What can hang from each mark:
q889: q650
q814: q374
q225: q446
q446: q225 q374 q698 q803 q954
q954: q446
q374: q446 q814
q698: q446
q650: q449 q803 q889
q266: q446

Each row was made from one small tree. Brackets hold a mark, then the marks that hang from it, in the order of their numbers. Every link used is in the known rows. Write each row's tree.
Known rows:
[q374 q814]: 4.0, -6.8, 0.2, -7.6, -8.3, 9.1, -2.6, 11.6, 33.8, 15.3, -9.4, 14.3, 13.5, 10.5, 46.4, 9.9, -8.3, 6.8, -3.2
[q814 q374]: 8.0, -4.9, 6.1, -9.9, 7.2, 4.4, 2.1, 3.6, 16.0, 9.6, 5.2, 26.8, 20.3, 1.2, 17.7, 7.2, 0.1, 8.7, -12.4
[q889 q650]: -1.1, -3.0, 4.8, -3.2, -8.1, 1.8, 5.4, 1.8, 24.2, 10.1, 13.7, 32.2, 5.3, 13.7, -2.4, -5.0, -10.8, 6.6, -12.8
[q650 q449]: -0.3, -9.6, 4.0, -0.6, 1.9, 2.8, 0.0, 10.9, 24.4, 27.5, -2.0, 35.7, 10.1, -10.6, 21.2, 5.9, -16.9, 10.6, -23.0
[q954 [q446 q225 [q374 q814] q698]]: -1.4, -1.8, 4.8, -2.6, 4.6, 3.0, 4.0, -5.5, -9.2, 8.0, 7.8, -10.3, -8.6, -7.5, 4.4, 1.5, -13.9, -6.8, 2.4
[q698 [q446 q803]]: -0.5, -1.7, -0.3, -3.8, 4.1, -3.2, -7.5, -0.8, -4.7, -1.8, -9.1, 16.2, 3.4, 27.8, 13.9, 0.9, 8.4, 4.9, 11.7
[q266 [q446 q225 [q374 q814] q698 q803 q954]]: -0.7, 7.4, 0.9, 3.0, -10.3, -4.5, -7.6, -6.2, -8.5, -15.4, -2.4, -32.3, -11.6, -22.7, -29.2, -7.1, 24.8, -5.4, 16.2
[q446 q374 q698]: 2.3, -5.0, 11.8, 1.7, 1.6, 8.6, 6.3, -1.1, 4.6, 1.4, 15.8, 3.5, 2.3, -8.7, -35.8, -6.0, 7.1, -3.1, 0.4
[q889 [q650 q449 q803]]: -4.1, -2.6, -6.7, 0.9, -8.2, -9.1, 4.4, 13.1, 30.8, 29.4, 27.4, 50.3, 3.0, -14.8, 4.4, -8.8, -21.5, 6.7, -22.4
[q446 q803 q954]: -1.7, 1.8, 1.7, 1.5, -3.6, -3.2, -4.9, 7.3, -7.4, -5.9, 2.9, 1.2, -0.1, 16.4, -14.3, -4.2, -3.0, 11.2, -3.2
[q814 [q374 [q446 q225 q698 q954]]]: 2.1, 10.9, -3.6, -1.0, 2.8, 3.9, -3.9, -2.6, 6.8, -16.4, 5.1, -0.8, 17.5, -18.2, 5.4, 2.9, -8.1, 0.8, -24.2
[q446 q225 q374 q698 q803]: -8.5, 2.5, -1.4, 4.9, 6.9, -2.9, 5.9, -8.9, -18.3, -10.0, 1.5, -13.6, -16.0, 2.2, -48.5, -14.1, -7.5, -7.5, 3.4
[q698 [q446 q225 q374 q803 q954]]: -11.5, 6.1, 1.4, 2.4, 5.3, -7.5, -1.5, -5.8, -37.4, -6.2, 5.7, -15.4, -20.0, 17.9, -17.8, -4.7, 14.3, -1.6, 10.5
[q266 [q446 q374 q698 q954]]: 6.1, 0.6, 16.9, 2.8, -10.2, 3.5, -2.4, -3.7, 0.3, -7.1, 14.5, -10.7, 0.2, -30.9, -43.7, -3.7, 32.4, -0.9, 10.5
[q698 [q446 [q374 q814]]]: 0.2, -4.5, 4.5, -6.1, 1.4, 3.4, -2.9, 1.5, 2.5, 11.8, -1.4, 4.6, 2.9, 13.8, 31.3, 5.9, 22.4, -2.1, 13.6
[q266 [q446 q225 q374 q803 q954]]: -4.7, 3.0, 6.6, 2.2, -3.5, -8.2, 0.5, -7.7, -19.2, -2.4, -7.8, -17.1, -16.0, -9.6, -29.5, -7.8, 18.8, -0.8, 16.3
[q698 [q446 q225 q803]]: -8.2, 2.3, -4.1, -2.5, 6.0, -4.7, -2.4, -5.5, -14.6, -3.4, -12.9, 6.9, -9.1, 27.8, 6.5, 0.9, -4.9, 2.1, 8.4
[q650 q449 q889]: -0.7, -3.4, -6.4, 0.9, -0.6, -2.9, -5.3, 16.1, 27.2, 47.1, 0.4, 41.6, 8.7, -21.2, 1.1, 4.7, -12.0, 5.8, -18.5
[q225 q446]: 11.1, -10.6, 2.0, 0.4, 4.4, 3.9, 13.2, 0.7, 9.3, 4.5, -4.4, 24.6, 10.6, 2.5, 8.5, 12.4, -8.9, 5.4, -6.9
[q225 [q446 [q374 q814] q698 q803]]: 12.7, -5.1, -6.9, 3.6, 4.6, -2.7, 5.6, -2.2, -1.0, -10.5, -2.7, -4.2, 4.8, -6.7, -8.1, 1.5, 11.1, -5.5, 6.6

Write each row's tree:
13.4, -7.5, -0.2, 3.0, 2.3, 5.2, 9.9, -1.0, 9.2, -3.8, 5.3, 0.1, 7.6, -14.8, -5.2, 8.0, 8.7, -4.7, 0.2 : [q225 [q446 [q374 q814] q698]]
5.4, 9.0, -7.9, 0.7, -15.0, 9.8, -15.0, 9.0, 31.5, -16.9, -4.9, -12.3, 22.3, -14.7, 37.5, 5.1, -4.2, 0.2, -14.0 : [q374 [q446 q698 q954] q814]
11.4, -7.9, 4.8, 5.2, 6.8, 4.2, 14.2, -4.9, -0.8, -4.2, 10.5, 7.5, 5.2, -14.1, -28.6, 4.5, 6.0, -4.2, -1.7 : [q225 [q446 q374 q698]]
-7.2, 8.1, 5.5, 7.0, -6.9, 8.9, 2.5, -0.5, -5.3, -16.8, 22.0, -11.9, -10.0, -9.8, -47.6, 0.0, -18.2, 3.3, -17.3 : [q446 q225 q698 q954]
-3.3, 5.9, -19.9, -3.6, -5.1, -1.6, -8.8, 2.6, 22.0, -4.2, -39.8, -5.2, 10.0, 11.6, 66.5, 2.5, -23.3, -2.3, -4.7 : [q374 [q446 q225 q803] q814]
-9.3, 4.4, 2.9, -0.8, -1.6, 1.4, -0.9, -0.7, -18.1, 1.9, 7.3, -17.3, -14.1, 8.7, 10.3, 5.3, 14.2, -2.0, 5.9 : [q698 [q446 q225 [q374 q814] q954]]
-3.3, 15.2, -18.5, 3.4, -11.2, 0.1, -15.0, 2.5, 12.3, -25.4, -15.8, -25.9, 7.1, -6.1, 26.6, -0.8, -14.2, -3.2, -11.2 : [q374 [q446 q225 q698 q803 q954] q814]
5.1, -2.9, 1.3, -3.3, 5.7, -3.6, -4.9, -2.2, -10.6, 1.5, 3.7, -8.2, 0.8, 0.8, 7.4, -4.6, 2.3, -4.1, 11.6 : [q954 [q446 [q374 q814] q698 q803]]
-8.9, 10.0, -5.5, 6.3, -4.5, -2.9, -3.5, -0.8, -20.0, -17.9, 10.2, -39.2, -17.7, -6.3, -37.5, -10.3, 4.7, -5.6, 1.6 : [q446 q225 [q374 q814] q698 q803 q954]
0.6, 5.5, -1.0, 4.3, -6.6, -1.2, -8.9, 5.6, -8.4, -15.3, 15.5, -28.4, -2.7, -6.2, -28.6, -10.0, 21.8, -1.7, 5.5 : [q446 [q374 q814] q698 q803 q954]
-5.0, -5.6, 10.1, -3.7, 11.6, -0.4, 12.3, -7.1, -19.6, 19.7, 1.5, 4.6, -13.2, 5.1, 6.4, 1.0, -19.7, -2.2, 2.0 : [q954 [q446 q225 q374]]
-9.3, 5.3, 4.4, 0.5, -0.7, 2.7, -1.3, -1.4, -15.9, -4.3, 7.1, -1.2, -10.1, 13.9, -2.8, 7.2, -1.0, 4.8, -2.1 : [q698 [q446 q225 q954]]
4.4, -8.9, 8.8, -7.6, 5.8, 1.4, 2.7, 1.9, -0.1, 23.3, -0.4, 6.0, 2.2, 3.9, 34.5, 5.0, -3.5, -0.5, 7.7 : [q954 [q446 [q374 q814]]]
-2.2, -2.5, 3.1, -3.1, 8.1, -5.3, -2.1, -4.1, -17.5, 2.9, -4.9, 6.5, -3.2, 23.2, 4.2, -4.1, 22.6, -1.5, 18.4 : [q698 [q446 q374 q803]]
7.6, -6.1, 7.6, 5.1, 4.7, 0.3, 14.4, 0.3, -12.2, 1.2, 11.1, 1.7, -1.4, -6.7, -18.0, 6.9, 9.0, 1.8, -4.8 : [q225 [q446 q374 q954]]
11.1, -11.4, 0.5, -0.7, 4.2, 2.3, 13.4, 1.6, 8.0, 10.4, -6.5, 8.4, 6.2, -1.9, 22.5, 11.0, 6.3, -1.9, 1.6 : [q225 [q446 [q374 q814]]]
-2.5, 1.2, -2.0, -2.0, 7.3, -4.9, -0.2, -7.1, -19.2, 1.1, -0.5, -15.4, -11.4, 1.6, 0.7, -5.1, -11.2, -7.0, 9.3 : [q954 [q446 q225 [q374 q814] q698 q803]]
10.4, -5.8, -1.7, 6.0, 9.1, -3.7, 10.1, -6.4, -11.3, -12.3, 2.3, 2.2, 2.2, -5.0, -32.3, -2.1, 8.9, -4.0, 4.6 : [q225 [q446 q374 q698 q803]]
-6.4, 4.3, -5.5, 3.4, 1.6, 0.1, 0.4, -5.3, -3.5, -16.2, -3.4, -2.1, -8.1, 7.9, -35.0, -7.7, -23.0, 0.5, -3.9 : [q446 q225 q698 q803]
-8.1, 1.7, -5.9, -3.7, 5.2, -6.0, -3.0, -4.7, -15.7, 2.2, -13.7, -8.6, -12.7, 23.1, 19.9, -0.5, 11.5, -4.9, 16.8 : [q698 [q446 q225 [q374 q814] q803]]
-5.9, 13.7, -10.4, 6.8, -3.4, -1.1, -8.1, -3.6, -3.2, -27.9, -7.7, -15.2, 2.5, -4.0, -9.6, -6.6, -19.0, -1.0, -14.3 : [q374 [q446 q225 q698 q803 q954]]
4.2, 2.4, -16.4, -5.6, -6.8, -0.7, -13.7, 7.5, 32.6, -2.2, -35.4, 3.5, 22.4, 11.2, 73.4, 2.6, -10.6, 0.8, -2.0 : [q374 [q446 q803] q814]
4.9, 0.5, 6.7, -0.8, -10.4, -4.8, -8.6, 0.3, 3.1, -5.1, -7.7, 0.8, 2.1, -5.9, -12.8, -1.8, 20.0, 8.2, 12.9 : [q266 [q446 q803 q954]]
-7.6, -4.3, 1.9, -3.2, 0.6, 4.7, 9.1, 0.4, 3.2, 18.1, -7.2, -5.9, -10.6, 6.0, 18.0, 2.0, -10.9, -3.8, 1.5 : [q446 q225 [q374 q814]]
